Each row was made from one walk, in order. Every step used is in the known rows, and no mark comes twice. Write each row's walk.
Known rows
U Z R C M: [ 1.96  0.81 -2.67 -1.99  1.44 -2.52 -1.10  2.11 -3.41 -2.89 -0.95 -1.72
 -1.49 -5.38 -1.95 -1.72 -4.09 -3.35 -2.17  1.23 -1.22]
R C U Z M X H: [ 1.19  0.79 -2.99 -5.20  3.31  2.19 -0.72  3.24 -5.69 -4.59  5.10  0.03
  0.22 -5.67 -1.60 -1.69 -1.41 -1.60 -2.16  2.19  2.44]
H X: [ 2.96 -0.76  2.17 -0.64  1.91  1.44 -1.38  2.92 -1.83 -2.85 -2.74  1.25
 -0.16 -2.44 -0.60 -3.25  0.74 -0.43 -5.19  0.52  0.62]
N X R: [ 2.27 -0.01  2.27  0.44 -2.28 -1.09 -0.45  1.41 -3.06 -3.38  0.03 -0.27
  0.53  0.42 -2.84 -3.39  0.80  0.45 -3.71  0.70 -0.43]
M X: [ 3.10  0.46  2.73 -1.84  1.04  1.42 -2.47  4.21 -3.94 -2.20 -1.05  2.21
 -0.83 -2.54 -3.21 -2.89  3.05  0.85 -5.49 -0.04  0.46]
Z R C U: [ 1.62  4.10 -0.59 -0.38  1.41 -2.73 -1.19 -1.86 -2.38 -2.68  0.56 -1.52
 -0.92 -7.55 -5.07 -2.27 -0.59 -1.45 -2.19 -1.51 -4.40]
X H: [ 2.78  2.42  1.10 -2.85  4.08  0.26 -2.21  3.02 -2.49 -2.42  1.79  3.06
 -0.22 -2.33 -2.29 -3.41  1.57  1.76 -5.20  1.63 -0.80]
Z M: [ 1.94  1.04 -1.11 -2.93  2.67  3.29  0.37  2.79 -1.36 -6.21  1.08  1.55
  1.29 -2.57  0.21 -3.70 -0.03  0.79 -4.72  0.03 -1.36]
U Z M: [ 2.08 -0.45 -2.92 -4.21  3.53  3.19  1.06  4.81 -2.17 -6.03  0.56  0.26
  2.56 -1.38  0.45 -1.98 -0.28 -0.82 -3.55  1.67  0.31]
C N X R Z: [-1.78  0.59  2.49  1.35 -1.56 -0.73 -1.15  0.61 -5.13 -4.13  0.47 -1.27
  2.57  1.26  0.99 -1.53 -3.36 -1.16 -3.94 -1.83  0.82]
N X R C U: [ 1.36  1.77  1.26  1.21 -2.86 -2.21 -0.66 -2.47 -3.87 -4.83  1.70 -3.10
  0.00 -4.13 -4.58 -3.31 -2.07 -0.82 -0.83  0.26 -1.91]
H X R: [ 3.03 -2.13  2.01  1.09 -0.60 -0.52 -1.32  0.10 -1.41 -3.88 -1.27 -0.14
  1.87 -0.72 -1.00 -3.72  0.02  0.17 -3.60  1.67  0.57]
H X R C: [ 3.48 -0.29  1.89  1.87 -2.33 -2.36 -1.95 -2.17 -1.57 -4.24 -1.71 -1.33
  0.41 -2.58 -2.20 -3.12 -1.65 -0.60 -2.37  2.35 -0.21]
R Z N: [ 0.35  2.27  0.65 -2.47  3.11 -0.03 -0.70  1.46 -0.38 -4.40  0.29  1.40
  3.10 -1.21  0.39 -0.42  1.24 -0.95 -4.17 -1.19  0.35]
H X R C U Z M: [ 1.28 -2.34 -3.56 -0.83 -0.01  0.99  1.01 -1.44 -2.52 -7.46  2.08 -4.02
  3.51 -4.14  0.38 -2.33 -4.53 -2.89  0.35  2.29  1.32]
N X R C: [ 2.69  1.55  2.21  1.22 -3.94 -2.92 -1.04 -0.64 -3.22 -3.89 -0.52 -1.39
 -1.04 -1.28 -3.86 -2.78 -0.68 -0.21 -2.41  1.38 -1.27]
R C M: [ 1.92  1.89  0.51 -1.43  0.59 -0.03 -1.90  0.53 -2.81 -5.38 -0.25 -0.27
 -1.41 -5.77 -1.61 -4.28 -4.65 -0.23 -2.62  0.84 -2.13]
Z R C U X H: [ 1.50  4.45 -3.21 -3.26  2.73 -0.62 -2.19 -0.70 -3.78 -3.03  5.79  0.50
 -1.91 -6.62 -3.19 -0.91 -1.61 -0.88 -1.70  0.18 -4.64]
X R Z: [ 0.49  1.58  2.83 -0.45  0.50 -1.16 -0.40 -0.25 -2.49 -4.99  0.25 -1.32
  3.19  1.12 -0.06 -2.30  0.02  0.64 -2.48  0.42 -0.49]
N X R Z: [-0.03  0.95  3.62 -0.06 -1.43 -1.25  0.60  1.82 -4.19 -3.83 -0.12 -1.69
  1.22  2.32  0.24 -1.87  0.30 -0.44 -3.35 -0.51  1.28]
R C: [ 3.27  3.33  1.66 -0.66  0.53 -1.07 -2.05  0.22 -2.06 -3.94 -1.50  0.12
 -0.95 -4.29 -3.68 -2.59 -0.03  0.37 -3.36  1.31 -2.94]
R Z N X: [-0.28  1.84  1.44 -2.11  1.14 -0.12  0.27  3.44 -1.87 -3.27 -0.27  1.14
  1.14  0.10  0.67 -0.03  1.20 -2.01 -4.98 -2.16  2.23]
H X R Z: [ 0.60 -0.86  3.38  0.50  0.38 -0.45 -0.24  0.17 -2.30 -4.18 -1.57 -1.52
  2.37  1.05  2.00 -2.38 -0.57 -0.82 -3.19  0.47  2.22]

Which walk is each row?
[ 2.13 -0.80 -2.54 -1.21 -1.59 -2.42 -2.21 -1.50 -2.94 -4.77  3.40 -2.20
  3.92 -4.67 -5.18 -0.39 -0.57 -2.62  0.03  1.81  1.05] | M X R C U Z N
[ 0.44 -0.34 -3.26 -1.28 -1.61  0.43  1.76 -0.05 -4.28 -7.01  3.42 -4.01
  2.21 -2.95 -1.54 -2.03 -3.68 -2.67  0.30  1.48  0.44] | N X R C U Z M
[ 3.58  0.78  2.63  0.40 -3.27 -2.35 -2.95 -0.90 -3.85 -3.68  0.05 -0.59
 -0.41 -2.64 -4.77 -2.96  0.85  0.60 -2.68  1.89 -0.63] | M X R C
[ 2.01  3.64  0.69 -0.90  1.45 -0.19 -1.67 -1.65 -2.78 -4.82  0.75 -1.52
  0.04 -7.14 -4.40 -3.16 -1.28 -0.05 -1.65 -0.12 -3.66] | R C U
[ 2.32 -0.58 -0.20 -0.03 -2.36 -1.95 -0.62  0.67 -0.38 -4.11  1.53  1.03
  2.41 -0.09 -2.90 -2.07  0.87 -0.54 -3.80  0.06  0.24] | Z N X R
[-0.41 -1.60  0.70 -0.78  0.72  2.13  1.59  0.75 -1.72 -6.83  0.61 -1.30
  3.22  0.92  4.83 -2.68 -2.22 -1.05 -3.15  0.19  2.96] | H X R Z M
[-0.42  0.79  0.08 -1.69  1.08  1.31  1.37  0.12 -2.12 -7.64  2.37 -1.00
  4.09  0.87  2.68 -2.89 -1.35  0.36 -2.50  0.10  0.08] | X R Z M
[ 0.48  0.86  1.34  0.15  0.12  1.25 -2.09  3.24 -4.63 -2.80 -0.76  1.35
 -0.04 -2.14 -1.65 -2.43 -2.12 -0.81 -6.15 -1.82 -0.64] | C N X
[-0.17  0.82  1.49 -3.72  2.30  3.96  0.58  4.76 -4.59 -5.17  0.78  0.99
  0.54 -0.72  2.53 -2.15  0.90 -0.38 -5.16 -1.38  2.86] | R Z M X
[ 0.51  1.15  0.42 -0.79  0.51 -2.03 -0.72 -1.24  0.04 -5.42  1.85 -0.21
  5.13  0.50  0.06 -0.96  0.42 -0.44 -2.68 -0.10  0.19] | X R Z N
[ 1.96  1.76  0.02 -2.28  1.28 -2.58 -3.23  2.66 -5.06 -0.57  2.42  2.38
 -4.47 -6.42 -2.57 -3.14 -2.12 -1.48 -4.93  0.37  0.68] | Z R C M X H
[ 0.68 -0.19  1.74 -1.16 -0.64 -1.46 -1.53  0.54 -2.19 -4.05  1.74  0.67
  3.66  0.43 -0.72 -0.71  1.89 -0.69 -3.61 -0.54  2.55] | M X R Z N
[-0.71 -1.43  0.46 -1.65 -0.47 -0.24 -1.50  0.78 -3.00 -5.37  3.12  0.38
  3.14 -1.12  1.29 -2.42 -2.60 -1.43 -2.97 -0.68  3.40] | C M X R Z N
[ 1.97  0.95 -1.25 -0.49 -0.34 -2.24 -1.09 -2.40 -3.24 -5.54  1.83 -4.27
  3.38 -4.10 -4.46 -1.93 -2.21 -1.24  0.96  2.67 -2.08] | X R C U Z
[ 1.69 -0.76  0.73  3.18 -2.44 -1.91 -3.37 -3.19 -2.48 -4.46 -0.93 -1.11
  1.97 -3.41 -1.17 -2.72 -5.18 -1.41 -3.06  1.15 -0.72] | H X R C N
[ 3.07  1.64 -0.64 -0.82 -2.59 -0.44 -2.29 -2.04 -2.60 -6.50  2.23 -1.21
  0.72 -1.79 -2.61 -1.61 -1.91  0.71 -0.43  2.57 -4.25] | U X R C
[ 2.02  2.25 -1.03 -2.13  2.10 -0.29 -1.12  0.29 -3.71 -4.49  0.21 -2.95
  1.35 -5.84 -3.99 -1.45 -1.46 -1.83 -0.45  1.57 -1.83] | R C U Z
[ 1.98 -0.48 -1.35 -2.28  0.27 -2.04 -2.00  3.95 -5.64 -1.55 -0.86 -1.07
 -2.79 -5.31 -2.65 -1.46 -2.52 -3.64 -3.03  0.77  1.23] | U Z R C M X
[-0.55 -1.25  2.82 -1.43 -0.44  0.51 -1.40  1.86 -5.59 -4.93  1.58 -1.17
  1.04 -0.46  1.32 -3.71 -2.74 -0.46 -2.74 -0.25  2.50] | C M X R Z
[ 2.06 -0.35  0.02 -3.05  1.60  3.93 -0.35  4.67 -3.61 -5.00  1.12  2.44
 -0.09 -2.70 -0.49 -3.52  1.48  0.73 -5.56 -0.32  0.90] | Z M X
[ 1.43  1.27 -1.82  0.58 -2.72  0.00 -3.84 -3.12 -3.75 -6.78  2.93 -0.78
  2.33 -2.71 -1.82 -1.14 -5.48  0.02 -1.37  1.30 -4.91] | U X R C N
